Each row was made from one walk, in order. Every step used is in the known rows, and no mark comes twice. Write each row's walk.
Known rows
kobela-voror: [-10.5  21.1 -10.5  20.6  -2.1   8.8   5.2  22.9  -3.7   3.9 -11.6 -36.9
   0.4   2.8 -19.1  -6.3 -15.9  -1.1   3.1  -1.5 -17.5  -5.3  22.1 -13.9]
risef-garof: [ 19.5  12.7 -18.9  23.2  -1.0  -6.8   1.1  22.4  -7.7  12.8  10.0  -9.1
 -24.6  -9.5  -6.6  -7.4   0.5  -9.5  -5.4   4.4 -12.0  13.5  40.5 -16.6]
fetor-garof-kobela: [ 33.5  31.5 -19.5  32.8   5.0  -9.9  10.6  15.9  -6.3 -19.5  15.9 -23.9
  16.2   6.6   7.6  21.2 -14.6 -19.7  17.2  -9.0  -7.0  -6.2  40.5  -5.0]
garof-fetor-pato-vepa: [ 29.9  24.1 -29.1  34.8  -9.2   0.6  -1.5   9.4 -24.5 -15.1  11.0   3.4
  23.0   2.8 -13.5  19.1 -21.1 -14.0  19.2  -3.9 -17.6   7.7  34.5   1.5]
pipo-kobela-garof-risef: [ 20.0  37.6  -9.0  32.8  10.4  -0.4  16.9  30.1 -24.8   5.7   0.6 -32.9
   2.4  -6.8   1.4  21.5 -19.8 -28.9   4.0 -11.7 -33.4 -20.7  13.2 -10.5]
risef-garof-kobela-voror-fetor-pato-vepa: [ 20.6  17.6 -19.1  59.4 -15.5  -8.3   8.3  43.0 -26.8  -2.2  13.2  -0.6
   1.6   1.2   6.7  -2.7  -3.0 -25.9  16.1  13.5 -28.1   1.7  43.0 -13.6]
voror-fetor-pato-risef: [ 33.3  22.5  -2.7  34.3 -21.9   5.1  -6.9   9.1   7.5   7.1  -1.4 -10.6
  16.9  23.5  19.4  13.4 -25.8  -4.5   6.4   3.2 -20.1  -9.9  41.1  15.7]
voror-fetor-pato-risef-garof-kobela: [ 43.1  23.9  -4.8  47.7 -21.7  -6.8  -0.6  26.5  -2.4   7.0   8.8   0.4
  10.9  19.4  24.2  12.1 -18.1 -16.5  10.1   8.9 -24.1  -6.1  47.0   8.0]
voror-kobela: [ 15.1  12.7   5.9   4.8 -12.5  -8.7  -2.8  16.0   1.2  20.5  -9.4  -8.6
   7.6   6.6  10.0 -11.8 -22.6 -13.2  -3.8 -20.5   3.6  12.1  28.0  -8.0]
fetor-pato-risef: [ 27.6  35.1  -6.9  18.1 -10.6  10.0  -6.5   7.0   8.3   4.8  -4.9 -14.1
  14.3   4.0  -4.3   8.2 -33.2   5.7   7.5  -3.8 -15.7  -4.3  32.0  12.2]
pato-fetor-voror-kobela-garof-risef: [ 12.5   7.1 -14.0  42.1  -3.4  -6.7  26.4   5.7   6.5   5.8  10.3 -18.5
  31.1  16.7  -8.5  -6.7 -39.3 -27.1   6.7 -22.5 -15.4   1.4  27.8  27.5]
garof-fetor: [ 27.5  20.7 -21.7  20.6   2.2  -8.9   5.2  18.0 -15.5  -2.2   7.8  -8.6
   6.0   6.0 -15.5  14.9 -14.4 -12.7   3.8  -8.9 -12.0   7.1  33.4  -8.9]
vepa-pato-risef-garof: [ 23.4  11.3   1.3  20.2   5.1  -2.5   6.1  30.7 -11.2  -1.0   1.5 -16.0
  -4.0  -0.1 -22.7   4.0  -2.8   5.1 -32.2  -1.9 -15.1   1.7  33.5 -26.7]
fetor-voror: [ 11.2  12.4 -19.6  19.0   2.9  -5.3  17.3  -1.9   2.8  -9.5   5.6 -40.8
  10.4   6.4 -13.8  11.6 -26.3  -5.8  -1.8 -13.9  -7.7  -4.0  25.3  11.0]
pipo-kobela: [ 23.5  43.9 -11.2   9.9   6.3  -5.7   6.1  24.5 -19.4  11.2  -5.8 -29.4
  -1.7  -0.3   8.5   6.5 -12.3  -2.5  -9.3 -12.5 -12.8 -12.2  22.0 -12.6]
risef-garof-fetor-pato-vepa: [ 31.2  17.1 -30.8  42.8  -5.2  -6.1  -5.4  20.0 -23.9  -6.3  23.4  14.5
  -3.2  -8.3 -11.7   7.7  -2.9 -22.0  15.0   9.7 -21.1  17.3  45.9  -8.1]
pipo-kobela-garof: [ 15.0  39.9 -17.3  19.8   7.0   3.7  14.6  25.6 -17.3  12.2   1.6 -35.9
   0.5  -5.5   2.2   9.1  -6.0 -17.7  -2.7 -10.8 -21.1  -7.9  20.3 -17.3]
garof-kobela-voror: [  8.4  29.4 -10.8  31.2  -6.5  -8.4  23.1  44.2 -18.7   0.6  -6.1 -29.8
   9.5   4.0  -7.7   0.6 -17.0 -12.9   8.3  -9.2 -18.2  -8.0  24.4 -19.1]
pipo-kobela-garof-fetor: [ 23.3  40.9 -22.5  27.4  10.9  -1.6  13.9  29.0 -25.3   6.3  10.2 -24.4
   6.9  -2.1  -2.9  19.4  -4.2 -26.5   3.7  -9.6 -25.1  -5.7  22.4 -17.8]
risef-garof-kobela-voror: [ 13.6  21.6 -16.6  39.7  -2.7 -14.5  13.6  48.1 -19.6   6.0   9.5 -12.3
 -13.8  -6.6  -7.2  -7.4  -0.2 -20.8   5.3   5.5 -21.1   4.8  36.9 -24.9]
fetor-garof-kobela-voror: [ 16.5  32.9 -16.9  39.7   6.7  -4.4   9.2  22.7  -6.6 -22.8  12.3 -31.3
  18.9   7.3  -0.4  17.0 -14.8 -21.0  22.7  -2.9 -13.8 -11.7  36.8  -8.6]
vepa-pato-fetor-voror-kobela-garof: [ -0.2   5.5 -13.1  31.4  -4.7 -11.7  26.1   5.3  -3.3  -7.0  11.4 -28.7
  26.5  12.7 -21.5   2.6  -9.0 -18.3 -17.5 -23.1 -10.9  10.5  28.5  -7.9]
fetor-pato-risef-garof-kobela-voror: [ 24.0  36.8  -8.3  37.7 -10.0   1.7  -2.5  30.8  -1.6   2.9   4.3  -6.8
   8.5  -0.4  -5.7   3.0 -23.3  -8.7  16.2   7.9 -26.1  -4.4  35.8   1.2]
vepa-pato: [  6.4  13.7  -6.7  12.7  -3.7  -9.8  10.9  14.1 -16.0  -9.7  -3.9 -32.1
  -0.4   0.3 -19.8  15.3  -1.2  -0.5 -24.8 -14.2 -10.0   3.3  25.6 -32.3]

Which walk is each row?
[ 37.1  33.5 -15.7  27.2  -3.7  -0.5  -5.6  13.7  -5.7  -4.9   8.1   1.0
  20.4   9.2 -13.2  21.7 -28.3  -9.2  14.6  -3.4 -19.4   0.9  35.6   7.1]  garof-fetor-pato-risef
[ 16.9  17.6   3.4  31.8   4.1  -6.2  14.3  47.5 -19.2  -5.9   0.8 -19.2
   3.0   2.6 -24.4   3.7  -3.5  -2.4 -23.7  -0.3 -22.0  -4.5  30.6 -33.0]  vepa-pato-risef-garof-kobela-voror
[ 10.9   7.6  -3.9  14.5  -4.0 -12.0  10.0   0.7   6.8   0.7   2.9 -26.4
  19.7  11.6   0.6   2.3 -31.1 -17.2  -0.2 -22.5   0.9   3.0  25.0  11.4]  fetor-voror-kobela
[  8.1   2.2  -2.8  33.6  -0.7  -7.5  18.2   5.3   2.1  -4.0   8.2 -29.5
  23.2   5.6  -5.9  13.4 -37.3 -38.2  10.4 -22.6 -15.5  -3.7  18.2  12.9]  fetor-voror-kobela-garof-risef
[ 22.0  18.6  -0.9  26.4 -10.4   2.4  -1.7  18.7   2.3  14.4   6.1   3.3
  26.9   7.4  -1.1   3.9 -25.2 -33.4  15.0 -14.0 -13.0  13.5  30.9  -1.6]  voror-kobela-garof-fetor-pato-risef
[  6.3   8.3  -0.6  15.0 -11.3   0.8   6.5  16.0   3.1  21.7  -1.9 -14.8
  10.0   0.8   3.5  -9.2 -15.9 -28.3   2.8 -19.7  -4.7  16.4  26.4 -12.9]  voror-kobela-garof
[ 26.6  10.7 -28.9  37.8   8.3 -17.3   6.1  18.0 -12.8  -7.1  28.7  -4.3
  -8.0  -1.0 -17.4  11.3  -4.5 -25.9   5.0   4.1 -17.1  11.4  42.7  -4.6]  risef-garof-fetor-voror
[  3.9  24.0  -0.9  39.9 -15.9  12.2  -5.7  20.3   4.9   2.9  -7.3 -25.1
  16.6  21.0   2.0   3.9 -23.6  -5.3  13.2  10.3 -27.7 -15.0  31.3   5.6]  kobela-voror-fetor-pato-risef
[  8.7   8.8 -20.8  31.8  -6.2  -3.6  24.9   2.1  12.0  11.0  11.3 -20.6
  28.8  17.4  -8.2 -16.3 -28.3 -18.7   1.1 -21.7  -5.6  10.9  33.5  22.2]  pato-fetor-voror-kobela-garof
[ 24.1  15.5 -26.6  27.8   7.3 -12.8  13.4   6.7 -10.2 -16.0  17.0 -20.4
  17.0  11.5 -20.5  24.3 -22.4 -18.8   6.9 -11.4 -12.7   0.9  30.6   6.5]  garof-fetor-voror
[ 12.5  43.0  -6.8  35.9   5.9  -0.6  -2.5  25.3 -13.8  -3.8   1.6 -36.0
  11.3  16.1  18.3  14.5  -8.1 -16.3   8.4   5.0 -24.5 -26.8  28.5  -7.5]  pipo-kobela-voror-fetor-garof
[ 28.9  13.6 -11.6  38.9  -6.0  -2.1  -3.9   1.0   4.5 -10.1  12.5 -21.6
  12.1  24.0  22.8  19.5 -10.4 -16.7  10.1   3.6 -10.8  -8.4  47.2   6.0]  voror-fetor-garof
[  0.7  17.0  -8.7  43.7  -3.7   6.5  -3.5  13.7   3.1 -10.6   3.1 -34.0
  13.1  22.1   4.2   9.0 -11.2 -15.2  16.2   9.8 -21.1 -14.6  37.4  -1.5]  kobela-voror-fetor-garof
[ -4.0  13.8  -5.1  35.4 -12.0   5.3   2.3  23.2  -2.0   5.2  -8.5 -32.9
   5.4  18.6   0.0  -1.3 -13.0  -8.4   4.2   5.8 -21.8 -10.9  29.7  -8.1]  kobela-voror-fetor
[  4.0   3.2  -7.0  41.8  -2.6 -15.1  27.6   9.6  -8.9 -12.6  10.5 -26.0
  27.6  11.9 -22.0  11.5 -20.6 -27.5 -12.6 -23.9 -19.9   0.8  23.0  -2.5]  vepa-pato-fetor-voror-kobela-garof-risef
[ 22.1  32.7  -2.2  46.6 -16.7  -4.5  13.8  43.4 -11.0   0.4  -4.3 -19.5
  23.8  20.1   8.5   8.2 -24.8 -15.0  14.4   0.5 -26.7 -17.2  31.5  -2.2]  garof-kobela-voror-fetor-pato-risef
[  6.1  20.9  -3.0  46.4 -14.7   8.3  -8.6  25.4   3.2   5.4   0.5 -17.0
   6.6  15.8   1.6   0.2 -14.8 -11.1  13.5  18.5 -30.6  -9.9  38.0   1.8]  kobela-voror-fetor-pato-risef-garof
[ 21.4  12.5   5.9  41.0  -1.7  -8.1  13.1  48.1 -18.4  -4.5   2.8 -15.6
   6.3  12.8 -12.1   6.6  -0.8  -7.0 -23.1   4.4 -24.8  -7.7  35.4 -29.0]  vepa-pato-risef-garof-kobela-voror-fetor
[ 13.9  15.3 -28.6  28.3  -1.5  -3.9  25.0  -0.9   7.9   2.4   9.1 -28.3
  20.7  17.0 -14.3 -10.7 -28.8   0.5  -3.9 -16.1  -7.1   2.6  34.9  25.0]  pato-fetor-voror
[  8.2  14.8 -15.4  21.6  -5.1 -10.0  19.0  12.6 -10.2  -3.1   1.1 -24.2
  10.1   9.5 -21.4  -0.4  -4.1   3.4 -25.8 -16.2  -9.7   7.9  32.2 -17.3]  vepa-pato-fetor
[ 29.2  12.2  -3.0  26.2   8.9  -6.9   5.4  33.6 -17.3  -6.7   8.4  -6.8
   0.5   3.4 -27.2  11.5  -1.7  -2.0 -26.7  -1.1 -17.8   4.2  35.9 -27.8]  vepa-pato-risef-garof-fetor
[ 37.4  35.8 -10.2  32.1 -10.8  -1.8  -1.4  25.4  -1.6   5.6   7.7  -0.9
   5.8  -1.2   0.5   7.1 -23.2  -7.4  11.2   3.3 -20.8   0.4  39.3   4.0]  fetor-pato-risef-garof-kobela
[ 20.8  15.3   4.6  12.6   3.2   1.9  10.2  23.8  -8.9  -3.9  -9.0 -26.4
   9.1   7.0 -23.2   8.8 -13.7  12.3 -32.1 -11.6 -11.3  -4.7  26.1 -22.0]  vepa-pato-risef
[ 17.3  24.6 -16.0  52.8 -16.1 -16.7   6.1  40.9 -16.2   2.1  14.8  -6.3
  -6.0   2.2   8.5   3.4  -0.5 -29.9  16.9  12.2 -28.6   1.9  42.9 -15.4]  risef-garof-kobela-voror-fetor-pato
[ 30.4  31.3 -10.0  25.5  -8.6   5.5 -10.5  13.7   5.7   7.4   5.6  -3.6
   0.8  -2.4  -4.1   3.6 -22.7  -0.9   7.8   6.0 -19.2   2.7  39.5   6.8]  fetor-pato-risef-garof
[  8.3  39.7  -3.7  29.5   0.0  -1.9   2.6  33.1 -18.4   8.9  -7.7 -35.3
   5.2  14.1  14.8   5.9  -8.9 -10.7  -1.4   1.0 -25.5 -23.5  23.0 -11.9]  pipo-kobela-voror-fetor
[ 14.0  15.2 -28.3  32.0   1.9   5.4  16.4  18.6 -10.8   1.6  14.1 -19.6
   7.1  -1.4 -22.4  14.7  -6.4 -28.4   9.9  -7.3 -21.6  11.1  30.3 -15.6]  kobela-garof-fetor
[ 16.2  24.5 -12.2  52.7 -21.2  -2.6  17.5  39.7 -25.7  -7.6  -2.4 -17.5
  25.3  15.1   8.7   6.7 -19.0 -19.0  18.4  -1.0 -25.4 -11.9  31.4  -7.2]  garof-kobela-voror-fetor-pato-vepa
[  6.8  24.1 -16.6  42.1   1.6 -12.2  20.2  20.2 -12.4 -23.1  12.2 -28.5
  24.9  13.9 -18.6   9.4  -2.4 -11.1  -6.1 -10.2 -15.6  -2.6  36.7 -17.8]  vepa-pato-fetor-garof-kobela-voror
[ 27.8  21.9 -19.8  44.6   6.8  -2.8  10.8   3.4   3.7  -9.8  13.4 -15.1
  21.0  14.1  -4.1   5.3 -32.7 -14.4  13.3  -9.0 -16.3  -9.0  40.0  22.9]  pato-fetor-garof-risef
[ 27.7   6.0   4.3  27.7   8.1 -14.5   6.0  27.2 -12.0  -9.8  12.4  -5.1
  13.6   9.0 -21.9  11.6  -9.8 -13.3 -23.3  -7.8 -12.6   4.4  33.8 -17.1]  vepa-pato-risef-garof-fetor-voror-kobela
